Each row was made from one small tree. The marks that hang from a mark follow it in brackets, in alphabetical order. Every link used is in the known rows. Write each row's tree.
Known rows
timo[muson nerif sabo]: [-61.4   6.0   9.8  63.0 -30.0  28.9 -22.6  31.6   1.9   1.2 -53.4   3.5
 -49.8  -1.9  11.2   6.8  -9.1  20.6  23.1  -0.7 -15.0  16.4]
noki[nerif]: [-12.8   3.6  14.4  24.2  -6.4  34.2   1.6  37.9  -2.6 -26.7 -52.5  -4.8
 -23.9 -12.3   4.4  15.9   2.3  37.3  -2.4 -22.6  11.1  34.5]
timo[muson nerif[divu]]: [-48.3  -8.7  21.8  42.2  -5.6  29.8  -9.4  46.7  17.9 -35.6 -48.9   1.8
 -35.2   4.5   1.0  13.2  -2.9  13.0   9.6  11.8  -4.5  40.8]
timo[muson nerif[noki palen[lefen]] sabo[naner]]: [-44.5  31.0   9.0  14.1 -54.9 -17.6 -27.8  28.5   9.7 -20.9 -49.6   4.6
 -32.8  10.8  -1.7  -9.9 -19.7  -4.3  -1.2   7.4 -30.1  44.1]
palen[lefen[naner]]: [ 22.5  31.1  30.6  15.5 -11.3  -7.1   8.7   5.9  -8.8 -49.5 -47.9  15.5
 -47.6 -21.7   2.5  -1.8  -1.8  19.7 -13.9   1.8 -21.9  56.1]
vagogif[naner[kugad] noki]: [-31.4  39.9  -9.0   2.9 -34.8  23.6  -0.8   5.2  -2.1 -44.4 -42.0  22.9
 -51.3 -11.1   2.8 -14.4   3.0  19.4   8.7 -23.0   9.5  46.0]
vagogif[naner[kugad] noki[nerif[divu palen[lefen]]]]: [-33.0  59.5 -26.6 -25.9 -67.1 -10.8  19.2  45.6  26.3 -65.3 -75.6  21.4
 -47.7  -5.6 -14.1   6.0 -18.6  -1.5  -9.2 -24.1  23.9  60.0]
nerif[noki palen[lefen[naner]]]: [ 22.4  38.9  43.6 -15.0 -31.5 -17.2  10.6  11.8  -4.0 -55.7 -47.3   0.9
 -37.3 -13.0 -30.1 -21.9 -21.3  13.1 -32.8   2.1  -6.3  63.0]
lefen[naner[kugad] palen]: [  5.0  58.0  14.5  29.5 -25.1  -9.2  10.0  23.8 -23.9 -45.6 -55.5  16.9
 -27.2 -26.7   0.3  -6.0 -13.1  28.6   7.3 -17.6   8.7  45.6]
vagogif[naner[kugad] noki[nerif[divu]]]: [-52.0  26.7 -25.0  -4.1 -37.7  23.5  10.7  41.8  16.2 -68.5 -54.7  27.0
 -46.2   3.0   5.2   9.4  -7.9   9.8  15.5 -25.8  32.8  59.5]
palen[lefen]: [ 18.4  21.5  27.1  14.4 -17.9   6.6   6.7   6.9   7.5 -30.1 -49.8   6.3
 -40.3 -22.4   7.4   2.7   3.3  33.0 -16.9   4.8 -15.6  34.3]
nerif[divu noki palen[lefen[naner[kugad]]]]: [ 21.1  44.9  24.8 -11.9 -40.9 -38.3  27.2  31.9  16.8 -68.7 -64.8  20.5
 -25.7  -5.5 -28.4 -11.8 -34.7   4.5 -26.5   8.8   8.3  68.8]
sabo[naner[kugad] timo[nerif[divu palen[lefen]]]]: [ 17.3  31.8  -6.2  -3.5 -12.8 -31.5  16.2  42.9  17.3 -51.5 -64.0  27.3
 -32.3   8.3  -8.2  -2.7   6.6  -4.4  -4.9  -9.7 -39.9  56.8]
noki[nerif[divu]]: [-18.5  -6.6  13.6  13.7  -1.0  32.8  13.3  46.5  16.7 -53.8 -55.1   7.2
 -32.5  -1.2   9.3  22.2  -8.3  29.0  -2.8 -10.1  19.8  49.3]
kugad[naner]: [ -1.5   8.7  28.0  14.7  -8.5   1.2 -11.8   2.8 -14.4 -48.5 -46.8  11.9
 -32.6 -23.9  15.7   0.7  -2.3  32.2 -15.9  -6.3 -15.3  56.2]
muson[palen[lefen[naner]]]: [ 34.4  42.3  29.0  -1.7 -26.8  -9.8  21.1  17.2 -12.5 -55.8 -66.8  17.1
 -32.6 -39.6  -2.3  -6.4 -18.0  31.6 -31.7  -7.8 -12.7  55.5]
naner[kugad]: [  7.1  23.4  12.1  34.1 -11.5  14.8   6.3  21.7   0.0 -16.7 -58.2  10.2
 -20.4 -19.9   5.6   2.0   2.4  38.8  -0.9 -12.3   2.7  26.5]
vagogif[noki[nerif[divu palen]]]: [-40.6  19.5  15.5 -21.7 -25.7  41.8  19.6  42.8  16.8 -65.3 -61.6   2.2
 -47.7  -4.5 -13.9  -0.1 -18.5  32.0  -5.8 -17.9  36.3  54.9]
lefen[naner palen]: [  1.1  42.7  32.8  16.6 -10.3   8.9   5.5  12.0 -25.0 -58.2 -40.3   8.2
 -46.9 -22.8   1.6 -10.9 -11.5  30.4   1.7 -10.7   2.4  55.0]
sabo[naner[kugad] timo]: [ 20.5  17.7 -10.4   4.3  10.3   5.9   2.0   8.7  -3.1 -36.5 -36.5  22.6
 -23.3   3.9  16.4  -5.0  21.5  22.2  13.1 -22.6 -42.9  49.5]
nerif[divu noki palen[lefen]]: [ 12.1  19.4  40.6 -26.7 -32.6  -3.5  18.6  21.7  32.1 -62.8 -51.9   3.4
 -37.2  -3.0 -22.0 -11.8 -26.4  18.1 -37.1  17.5   7.7  57.0]
nerif[divu noki palen]: [ -1.6   5.3  43.6 -19.9 -12.6  22.6  16.0  25.4  23.3 -62.6 -45.4  -0.4
 -36.4   4.6 -21.7 -15.7 -28.1  25.0 -27.5   4.1  17.9  58.1]
timo[nerif[divu palen] sabo[naner[kugad]]]: [-26.8  27.0  -4.5  30.5 -20.2  -9.1   6.7  45.4   8.1 -37.1 -78.3  36.9
 -43.0   4.0  15.5   1.8 -23.0   6.7   8.0 -17.2  -1.6  50.4]

Write each row's tree
[  0.8  -6.7  14.0  14.7  26.6  24.4  -9.4  20.2 -13.3 -40.7 -26.0  12.7
 -39.3   9.9  10.1  -9.5  29.9  16.2  13.8 -18.1 -45.7  52.5] => sabo[naner timo[nerif]]
[-24.0  35.4  21.2  31.7 -39.6  -3.5 -13.8  42.9   7.3  -7.2 -66.4 -13.5
 -30.0 -14.7 -22.3   4.2  -1.4  10.5 -15.2   1.6 -22.7  27.3] => timo[muson nerif[palen[lefen]]]
[-32.0   2.2 -17.6  25.6   3.3   2.7 -10.8  46.0  15.7 -42.9 -42.0  23.1
 -18.7  24.5  10.7   9.5  15.2  -3.5  30.6  -1.7 -44.3  53.7] => sabo[naner[kugad] timo[muson nerif[divu]]]
[-25.2  40.2  17.2  19.0 -53.7 -40.2   3.7  59.6  17.3 -48.5 -67.5   9.4
 -14.1   4.5 -37.7  -3.3 -29.0 -14.0  -8.8  17.5  -1.1  59.3] => timo[muson nerif[divu noki palen[lefen[naner[kugad]]]]]
[ -3.6  14.7   5.2  -5.1 -20.6  32.0   1.3  21.1   7.3 -28.9 -47.2  -6.9
 -25.9 -12.5  -9.5  -7.2  -3.6  37.3  -4.3 -13.3 -37.9  30.5] => sabo[timo[muson[palen]]]
[-52.9  17.6  20.1  16.1 -64.7  -9.0  -4.6  43.8  36.4 -31.9 -61.8   4.0
 -48.6  10.7 -18.4  -3.8 -38.4   1.1  -5.0  24.5  -4.5  35.1] => timo[muson nerif[divu noki palen[lefen]] sabo]
[-37.1  -9.0  34.0  39.3 -27.3  27.9  -7.2  24.5  -0.4 -19.4 -40.6   6.4
 -47.2   2.4  -0.6 -15.1 -15.3  28.9  10.0   0.2   9.8  22.8] => timo[nerif[noki] sabo]
[-11.1  21.2 -23.1  12.1  -1.7   6.2 -16.0  15.6   4.3 -25.2 -34.4  12.1
 -13.5  11.6  14.2   3.4  19.1  10.7  24.0 -12.9 -56.2  45.8] => sabo[naner[kugad] timo[muson]]
[-37.0 -10.0  23.1  45.5 -11.4  28.2   8.2  34.8  13.0 -36.9 -58.1  26.0
 -67.8   1.2  16.2   4.6 -18.0  24.0  12.8   2.3   5.4  32.8] => timo[nerif[divu] sabo]
[-13.9  26.5  21.8   6.6 -41.4 -16.5  -9.5  23.1   1.5 -32.5 -50.8  14.0
 -42.2   3.4   0.0 -18.5 -17.8   6.4 -11.6  -1.2 -15.9  47.6] => timo[nerif[noki palen[lefen]] sabo[naner]]
[-35.6  -6.0  14.2 -17.4  -2.8  12.2 -13.0  41.4  19.5 -61.3 -26.1   0.2
 -27.9  37.5 -21.1 -16.0  -2.6  -9.4   5.0   2.8 -36.2  70.9] => sabo[naner timo[muson nerif[divu noki palen]]]
[-28.3 -12.7  10.5 -19.5  -8.9  17.7  -5.3  45.6  15.9 -72.1 -31.2  10.3
 -11.8  21.7  -7.0 -14.1  -8.7   8.2   2.3   2.7 -29.6  66.8] => sabo[naner timo[muson[palen] nerif[divu noki]]]
[-34.5   4.5  32.2  18.7 -37.8  26.5 -14.0  50.0  -0.1 -23.9 -49.6 -13.1
   0.5 -12.0 -21.4 -12.0 -17.1  31.7 -13.1  -0.2   8.5  29.8] => timo[muson[palen] nerif[noki]]
[ -1.4  -1.8  -4.1  17.6  17.2   3.4   8.1  39.9   7.4 -53.8 -43.8  32.9
 -28.3  16.8  11.8   1.2  16.2   7.6  21.0 -11.9 -31.2  57.4] => sabo[naner[kugad] timo[nerif[divu]]]
[-64.4  -3.9  -0.8  41.3 -10.1  18.6 -19.6  34.2  14.3 -42.5 -47.1  27.5
 -50.4  18.2  34.6  12.3 -12.3   0.7  26.9   6.9 -25.3  53.5] => timo[muson nerif[divu] sabo[naner]]
[-31.6  26.1  -6.1  10.3 -32.1  18.5 -14.6  13.5   0.3 -30.1 -58.6  18.7
 -29.7 -12.3  34.2   1.3 -24.9  27.9   1.2 -13.0 -28.3  44.9] => timo[muson[palen] sabo[naner]]
[-43.3  35.2 -20.6  46.7 -45.1  -3.0 -16.8  47.2  -7.8  -8.0 -77.4  24.5
  -9.5 -13.1  23.7   6.0 -19.7  19.1  16.4 -19.8 -17.8  27.2] => timo[muson[palen] nerif sabo[naner[kugad]]]
[ 18.1  30.3  40.2 -16.0 -37.3  -2.9   6.8  13.5  12.8 -35.8 -49.4  -8.9
 -28.2 -12.8 -25.7 -18.2 -15.3  26.6 -37.2   4.7  -1.0  41.3] => nerif[noki palen[lefen]]
[-30.2  10.4  14.6  18.0  -6.5  10.6   2.3  34.8   5.0 -49.3 -62.2  28.4
 -62.2   9.6  16.4  -3.4 -21.5   7.7   2.3 -10.5 -10.0  60.0] => timo[nerif[divu palen] sabo[naner]]
[-14.4   1.4   6.6 -26.0 -29.1  -8.4  -1.8  42.2  24.7 -71.9 -38.0  13.8
 -12.4  15.0  -7.0 -10.2  -8.7   1.3  -6.9  14.8 -41.2  64.2] => sabo[naner timo[muson[palen[lefen]] nerif[divu noki]]]
[-37.4  20.9  24.3  38.0 -21.0  22.2 -17.5  45.3  -2.8  -6.2 -59.2 -16.9
 -29.8  -7.2 -23.1  -0.1  -2.7  17.6  -5.1  -9.7  -9.6  28.7] => timo[muson nerif[palen]]
